Known rows, with every way that one mark hangs from another
roba(dokom(buzub(dalus(gefamo(zomo))))): [ -3   8 -34  -6  15   6   3   6  24   9   3 -13  -1   2   1  -1  12   7
  12 -16   9   5  -2  -4  -4  -6   4  11  -3   2  25   2   2]
kuza(gefamo(buzub) roba(dokom)): [-12   7   9  -1   3  -1 -10   1  10  -2   5  -7  -1   1   0   7  15   7
   7  -3   3  -6  -6  -3  -3   5  -2  -2  -8   0   6   3   0]
roba(kuza): [-13 -14  19   2   4  -2   8   2  24  -1   1  -4  -1   4   3   0  -2  -8
   8  23   3   6  -1   0  -3   8 -12  -3 -13   1  -3  -4   2]
dalus(gefamo(buzub(dokom kuza) roba)): [ -6  20   4  -1   2   4   2   4  19  19  -5   3   0   5  -4  -5   4   1
  23 -44   5  -3   8  -4  -2   3 -13  -2  29   0   3   7   1]
dalus(buzub(kuza) gefamo(dokom)): [ -5  -8  -9  -1  10   0   3   7  15  31   5   3   0   8  -2  -3  -3  -5
  16 -13   0  -5  12 -11  -3   2 -15  -6  17   1   9  11   1]
buzub(dalus dokom(roba(gefamo)) kuza): [ -3   9   6   4   2  -8 -16   1  21  13   0  -3  -1  12   1  -6   5   2
  13   0  20  -5   7  -5  -5   1 -10   8  27   2   5   6  -1]
kuza(gefamo(dokom) roba): [-10  -9  18  -1   0  -7  -4   0  13  22   3 -16   0   2   3   8   6  -1
   9   3   6  -9  -1  -1  -2  10  -7  -1  -1   0 -12  -3   0]
dalus(buzub(kuza) gefamo(dokom roba)): [ -5  -6  -5  -1   8  -2  -4   6   8  34  -2   1   1   5  -1  -5   0  -1
  26 -15   1  -5  13 -10  -4   4 -14  -5  27   0  10  12   2]
gefamo(buzub): [-12   2  14  -1  -2   4   8   2  18 -11  -3  -1   0   2   3  -1   0  -6
  12  18   5  -1   2   0  -2  -1 -12  -2   1   1   4   2   3]
dalus(buzub(dokom(roba(kuza)))): [-14  -7  13   4   8  -4  -8   1  33  11   2   4  -1   4  -3  -2  -6   3
  15  29  16  -3 -12  -3  -6   7 -19   3  -3   5  -6  11   2]
kuza(buzub): [-15 -27  13  -1  -2  -3  10   3  26  -1  -4   8   0   5   5   2  -6  -4
  13  22   4   2   7  -1  -1  -1 -14  -1   8   2   7   7   3]
roba(gefamo(buzub dalus)): [ -7   4 -16  -1   1  -6 -10   2  -3 -18  -6   0   0   8   2   0  16  -5
   3  21   8   1  -1  -2  -3  -4 -13  -8  -4   1   6   3  -1]
dokom(zomo(gefamo)): [  3 -17 -18   1  -1   5  13   3  42 -10  -4  -8  -1  -4   4   2  -5  -7
  10  -3   6   4   4   4 -10   0  -2  -2   3   0   7  -3   1]
dokom(roba): [-11 -13  17   2   1  -3  -2   1  22 -10  -3 -10  -1   5   5  -2  -2  -1
  16  20  20  -5   3  -3  -4   2 -10  -1  13   0   4  -4   2]
dalus(gefamo(roba)): [ -5 -11   6  -1   3  -2   3   5  22   2  -9 -13   0   5   3  -1   3  -2
  23 -18   5  -1   5  -5  -2   2 -11  -2  14   0   4  -4   2]
dokom(buzub roba(kuza(gefamo))): [-14   3  20   0   5  -3  -1   0  13 -23   0  -3  -2   5   2  -2   9   0
   7   4  26   4 -28   3  -5  10  -4  -1  -3   3  -3  -3  -2]
kuza(gefamo): [ -7 -13  18  -1  -1  -5   4   0  21  -6  -6 -17  -1   5   3   1   1  -6
  10  14   5   0 -12  -2  -2   4  -9   0   6   0   3  -6   0]
gefamo(zomo): [ -8 -17 -15   0   4   4  10   2  24   4  -1 -15   0   2   4   1  -1  -4
  13  23   5  -1   8  -3  -2   0 -10  -2   3   0   4  -3   3]
gefamo(dalus dokom(buzub) zomo(roba)): [ -8   6 -44  -4   8  -4   2   0   3  12  -3 -11   0  -2   2   3   6   4
   9   6  18  -1   1   6  -7   0  17  -7 -19   3   5  -3   2]
roba(gefamo kuza): [ -7 -12  10   3   3  -5  -6   2  14  -1   3  -3  -1  13   1   0  12  -8
   4  16   2   8  -4  -3  -3   4 -16  -7 -17   2  -1  -4   0]
dalus(gefamo(dokom(zomo))): [  2 -10 -13   1   6   4  12   5  23  25   1  -7   1   3   3   3   4  -7
  14 -16   4   5   6  -1  -8  -2 -14  -1   4   0  13  -6   1]
dokom(gefamo): [ -5 -15  21  -5   1  -3  -1  -1   5  -8  -4 -11  -1   8   4   0  -5  -3
  10  22  -6  -1   8   3  -5   0 -10   1   3   1   5  -5   0]
roba(gefamo(dalus dokom(buzub))): [ -8   9 -17  -5   4 -13 -13   0  -6   7  -6  -8   0   8   2  -1  16  -1
   5  20  14   5  -3   2  -3  -5  -6  -8  -7   3  10  -2  -1]
buzub(dalus(gefamo(zomo)) dokom): [ -1  -1 -24  -2   9   6   8   4  42  28   0 -17   0   1   0   2   0   1
  16 -18   5  -3   1  -5  -3  -2  -9  15   7   2   2   2   1]
buzub(dokom(roba)): [ -9  -3  20   2   1  -5  -5   0  34   9  -3 -13  -1   4   1  -3  -5   3
  18  12  21  -6   0   0  -4   0 -13   4  14   1   1  -3   2]
kuza(gefamo(buzub dalus roba)): [-11   5  -2  -2   0  -7  -9  -1  -7 -18 -16  -7   0  -2   2   0  10  -2
  14  12  11  -1 -14   2  -2   4  -7  -4  14  -1   4   4   0]
gefamo(dokom(roba zomo)): [ -5  -9   0   4   2   0   2   0  16  13  -3  -5   1   0   7   0   2  -3
  17  19  20   1   5   3  -8  -1 -13   0  14  -1  13  -4   2]
dalus(buzub): [-11 -20   5  -1   2  -3   3   3  25  -5  -2  -5   0   5   3  -1  -7  -5
  15  41   1  -4   0  -5  -2   1 -14   0   0   2   5   9   3]
roba(dokom kuza): [-12  -9  13   3   8  -3  -4   2  21  12   5  -5  -2   3   0  -1   5   0
   7  21   0  10   0  -1  -5   4  -8  -4 -18   1  17  -4   3]
dokom(roba(gefamo(dalus(buzub)))): [ -7 -16 -25   1   6 -13 -23   3   1 -20  -5  -1   0  11   2  -2   9   0
   9  39  20  -6  -5  -9  -6  -3 -16  -5   5   3   7  11  -1]
zomo(dokom): [ -5  -7   0  -1   0  -3   7   3  29 -18  -3 -12  -2   4   4   1  -6  -7
  15   1   3  -1   8   0  -3   3 -34  -1   4   1   2  -4   4]
roba(dokom(buzub(kuza))): [-12  10   5  -2   5  -3   0   3  14   1   3  -3  -2   6  -1  -7   4   3
  10   4  10   6  10   0  -2   0   4  -7  10   1  28   0   3]
gefamo(roba(dokom)): [-10  -7  13   0   1  -6 -13   1  14  12  -8 -14  -2   1   2  -3   5   5
  22  21   4   4   8  -1  -2  -2  -5  -1   8  -1  25  -3   6]
gefamo(dalus(buzub) zomo): [-10 -22 -46  -1  11  -3   0   2  11  -6  -4  -8   0   0   3   1  -2  -2
   9  45   7  -4   3  -5  -3  -1 -12  -3   1   2   5  12   3]
roba(gefamo): [ -5 -13   6   0  -1  -6  -6   2  16  -4  -2 -10  -1  13   3   0   9  -6
   9  19   3   1   2  -4  -2  -3 -12  -5  -2   1   6  -4   0]

Rows
[-12 -21  -3   0   2  -9 -18   3  14   9   8   8  -1  11   2   8  16   5
   6   5   2  -1  15  -6  -3  -3  -9  -5  -9   3  12  10   0]
kuza(buzub roba(dokom gefamo))
[ -5  14 -20   0   2  -6 -13   1 -16  14  -1   9   0   8   0  -4  15  -6
   3   7   7   1  12  -4  -5  -2 -13 -14  12   0  10   6  -2]
roba(gefamo(buzub(kuza) dalus dokom))
[ -8  14 -15   1   3  10  10   1  22  20   2   1   0   1  -3  -4   0  -1
  13  -4   6  -3  10  -1  -3   0 -12  -3  18   1   3   7   2]
gefamo(buzub(dokom kuza) zomo)
[-13  14   8  -3   3  -5   2   2  12  15   5  -1   0   1   5   2   1   0
   8  -1  13  -7  20   3  -2  10   6   6   9   1  -8   8   2]
gefamo(dokom(buzub(dalus kuza(roba))))
[-13   8  12  -5   1  -6  -9   1  11   0  -8 -12  -1   1   1  -4   8   8
  21  16  11   7   0   3  -1  -3   3  -1   5   1  26  -1   4]
gefamo(roba(dokom(buzub)))
[-11  12  -9   0   4  -4  -1   0  -6  13  -4   6   0   0   1  -3   2  -6
   7   9   8  -2  15  -1  -5   2 -10 -10  16  -1   9   6   1]
gefamo(buzub(kuza) dalus dokom)
[ -7  -1  -3   2   6 -12 -12  -1  -8  11  -5  -6  -1   3   2  -4   5  -2
   8   1  24  -6  -1  -4  -7   8  -7  -8  31  -1   7  -1  -2]
buzub(kuza(gefamo(dalus dokom(roba))))
[-13   5 -13   1   9 -12 -16   1  -2 -29  -1   2  -1  11   2  -2  18   0
   0  17  29   6 -13   1  -6   3  -7  -9 -12   4   1   0  -3]
dokom(buzub roba(gefamo(dalus) kuza))
[ -3  -9 -28   1   7   0 -17   1  22  15   3  -6   0  10  -1  -1  10   7
  17  26  18  -8  -8  -9  -6  -6 -21   2   8   4   4  11   0]
dalus(buzub(dokom(roba(gefamo(zomo)))))
[ -9   9   6   2   3   1  -6   2  10  -8   2   8   0   8   3   0  14  -8
   4  22   1   7 -10  -2  -5   3 -12   5 -17   3  -1   8   0]
roba(gefamo(buzub(dalus)) kuza)
[ -1   7 -14   1  -1   7   9   4  29 -13   1   7  -1  -1  -1  -1  -4  -3
  10 -40   6  -4  11   0 -11   7  17 -10  -2   0  -1   5   1]
zomo(gefamo(buzub(kuza)) roba)
[-15 -19   3   4   7  -3  -3   2  22  12   6  17  -2   3  -1   4   2   5
   8   2   2  11   2   0  -8   6   7  -5 -30   3  17   6   3]
zomo(roba(dokom kuza(buzub)))
[ -9   5 -30  -3   7   2   1   2  19   3   3 -12  -2   1   0   1  10   9
  13   0  12   4   0   2  -7  -3  21  -3 -23   3  22  -4   4]
gefamo(zomo(roba(dokom(buzub))))
[  0 -13 -12   5   0  -2  -6   2  14 -16  -1  -4   0  11   7  -1  15  -4
  12  14  20   2   0  -1  -8  -5 -14  -3  10   0  13  -3   0]
dokom(roba(gefamo) zomo)
[ -7 -18  -5  -4   4   2  -6  -3  13  13  -1   6  -1   5   1   2  -4   9
  14  11  11  -4   4   2  -7  -5 -18   6  20   3   4   9  -1]
kuza(buzub(dokom(gefamo(zomo) roba)))
[ -9   8  10  -9   6  -7 -16  -1   2 -10   4  -9  -2   4   3   5   6  12
   5  13   1  -2  10   7  -5   1  11  13 -11   3   9   5   0]
kuza(roba(dokom(buzub(dalus) gefamo)))
[-10  -7  24   1   5  -3   1  -1  12  26   0  -8  -1   2   0   2   6  -7
   8  10   3   6 -17   0  -4  10 -12  -3  -9   2  -3  -6  -1]
roba(kuza(gefamo(dokom)))
[-12  -6   5   2   4  -6  -7   2  17  10  10  -6  -2   6   1   2   4   3
   7  -3   4  -7  28  -4  -2   7   1  -7   6  -1   9   2   3]
buzub(kuza(roba(dokom)))
[ -8  -8 -18   6   9  -5  -2  -1   3   7  -2   4   1  -2   6   1   5  -4
   5  25  24   7  -1   5 -11   6 -13  -6  -2   1   8  -2   1]
gefamo(dalus dokom(roba(kuza) zomo))
[-13 -16  26  -3   4  -2  -1  -2  16  15   1  14  -2   6  -2   4  -8   1
   6  11  -7   8  -2   6  -6   4 -18   3  -6   5  -2   8  -2]
roba(kuza(buzub(dokom(gefamo))))
[  0   3 -30  -2   2   0  -1  -2 -11 -31  -5   6   0   1   4   5   4  -1
   4   6   1   2   6  11 -15   0   9  -5 -16   0   9   2  -1]
dokom(gefamo(buzub dalus) zomo(roba))
[ -7   8  20  -6  -2   1  -9  -2  -7 -13 -12  -1   0   0   7  -1  -1   0
  18  25  -4  -1   3   5  -5   0  -6  13  13   0   6   8   0]
dokom(gefamo(buzub(dalus) roba))
[ -5  -9 -42   0   8  -4   0   0   6  23  -3 -13   0  -3   3   4   3   0
  11   9  10  -3  10   1  -8   1   9  -7 -15   0   3  -4   3]
gefamo(dalus dokom zomo(roba))
[ -7 -19  -6  -6   3   3   1  -2  16  21  -1   4  -1   4   0   4  -6   4
  12  13  -4   1   6   3  -6  -6 -16   5  10   4   4   8  -1]
kuza(buzub(dokom(gefamo(zomo))))
[-14   5   9   1  -1   1   7   2  12 -10   7   6   0   5   2   2   2  -4
   7  -5   5 -10  22  -2  -2  10  -6  -7   9  -1 -12   8   2]
gefamo(buzub(kuza(roba)))
[-13 -17   6   2   4  -4  -1   1  20 -24   0  15  -2   5   2   3   2  -3
   9 -14  17   3 -17  -2  -7  11 -41  -1   7   3  -4   7  -1]
zomo(dokom(roba(kuza(buzub gefamo))))
[-16   9  22  -3   2  -4  -1   0   5  18  -6  -2  -1  -1   2  -2   5  -1
  18  18  11   9  -6   7  -3   8  -6  -3  -6   3   1  -1   3]
gefamo(dokom(buzub) roba(kuza))
[ -5 -13 -12   0   5  -6  -6  -3 -15 -17 -11  -1   0   1   4   3   3  -4
   7  26   2  11   4  12 -10   7  -9  -3  -2   0   6  -1  -1]
dokom(gefamo(dalus roba(kuza)) zomo)
[-12  -9 -13  -1   7 -10  -6   1  24   8  -7  -7   0   2  -3   0  -9   1
  11  39   6  -5  -3  -2  -3  -1 -15   2   0   3   2  12   2]
gefamo(dalus(buzub(dokom)))
[ -6   2   1  -1   7 -12 -16  -3  -3  -2  -5  -3  -2   8  -1  -5  -6   4
   7   2  15  -7  14   3  -8   3  -9  -2  29   0   5   2  -3]
buzub(dokom(gefamo(dalus) roba) kuza)
[ -6 -15 -15  -4   8  -9  -9   0 -13 -16  -2   3  -1   9   0  -3  -8  -4
   5  31  -5  -4  15  -2  -6   2  -9  -6  15   1   9  14  -1]
dokom(gefamo(dalus(buzub(kuza))))
[ -4   9   5  -7   0   3  -2  -1   2 -31  -3   1  -2   5   3   1  -2  -4
  11  -3  -7  -1   5   4  -7   0 -36   0   2   2   3   3   0]
zomo(dokom(gefamo(buzub)))
[-13 -25  23  -1   5  -2  -7  -1   2 -13   1  19  -2   8   4   1  -4   0
   6  17   9   4   0   2  -9   5 -17  -1   4   3   1   8  -2]
dokom(gefamo roba(kuza(buzub)))
[ -6   9 -16  -8   6 -10 -12  -2  -8 -51  -8  -5  -2   6   4   0  -1   4
   7   1  20  -3   0   7  -8   0 -27  -1   9   3   5   0  -2]
zomo(dokom(buzub gefamo(dalus) roba))
[  1 -21 -48   2   8  -2  -5   4  27 -28  -8   2   0  -5   4   1  -5   0
   9  18  23  -4  -3  -1 -13   0  -5  -2  11   1   8  13   0]
dokom(roba zomo(gefamo(dalus(buzub))))
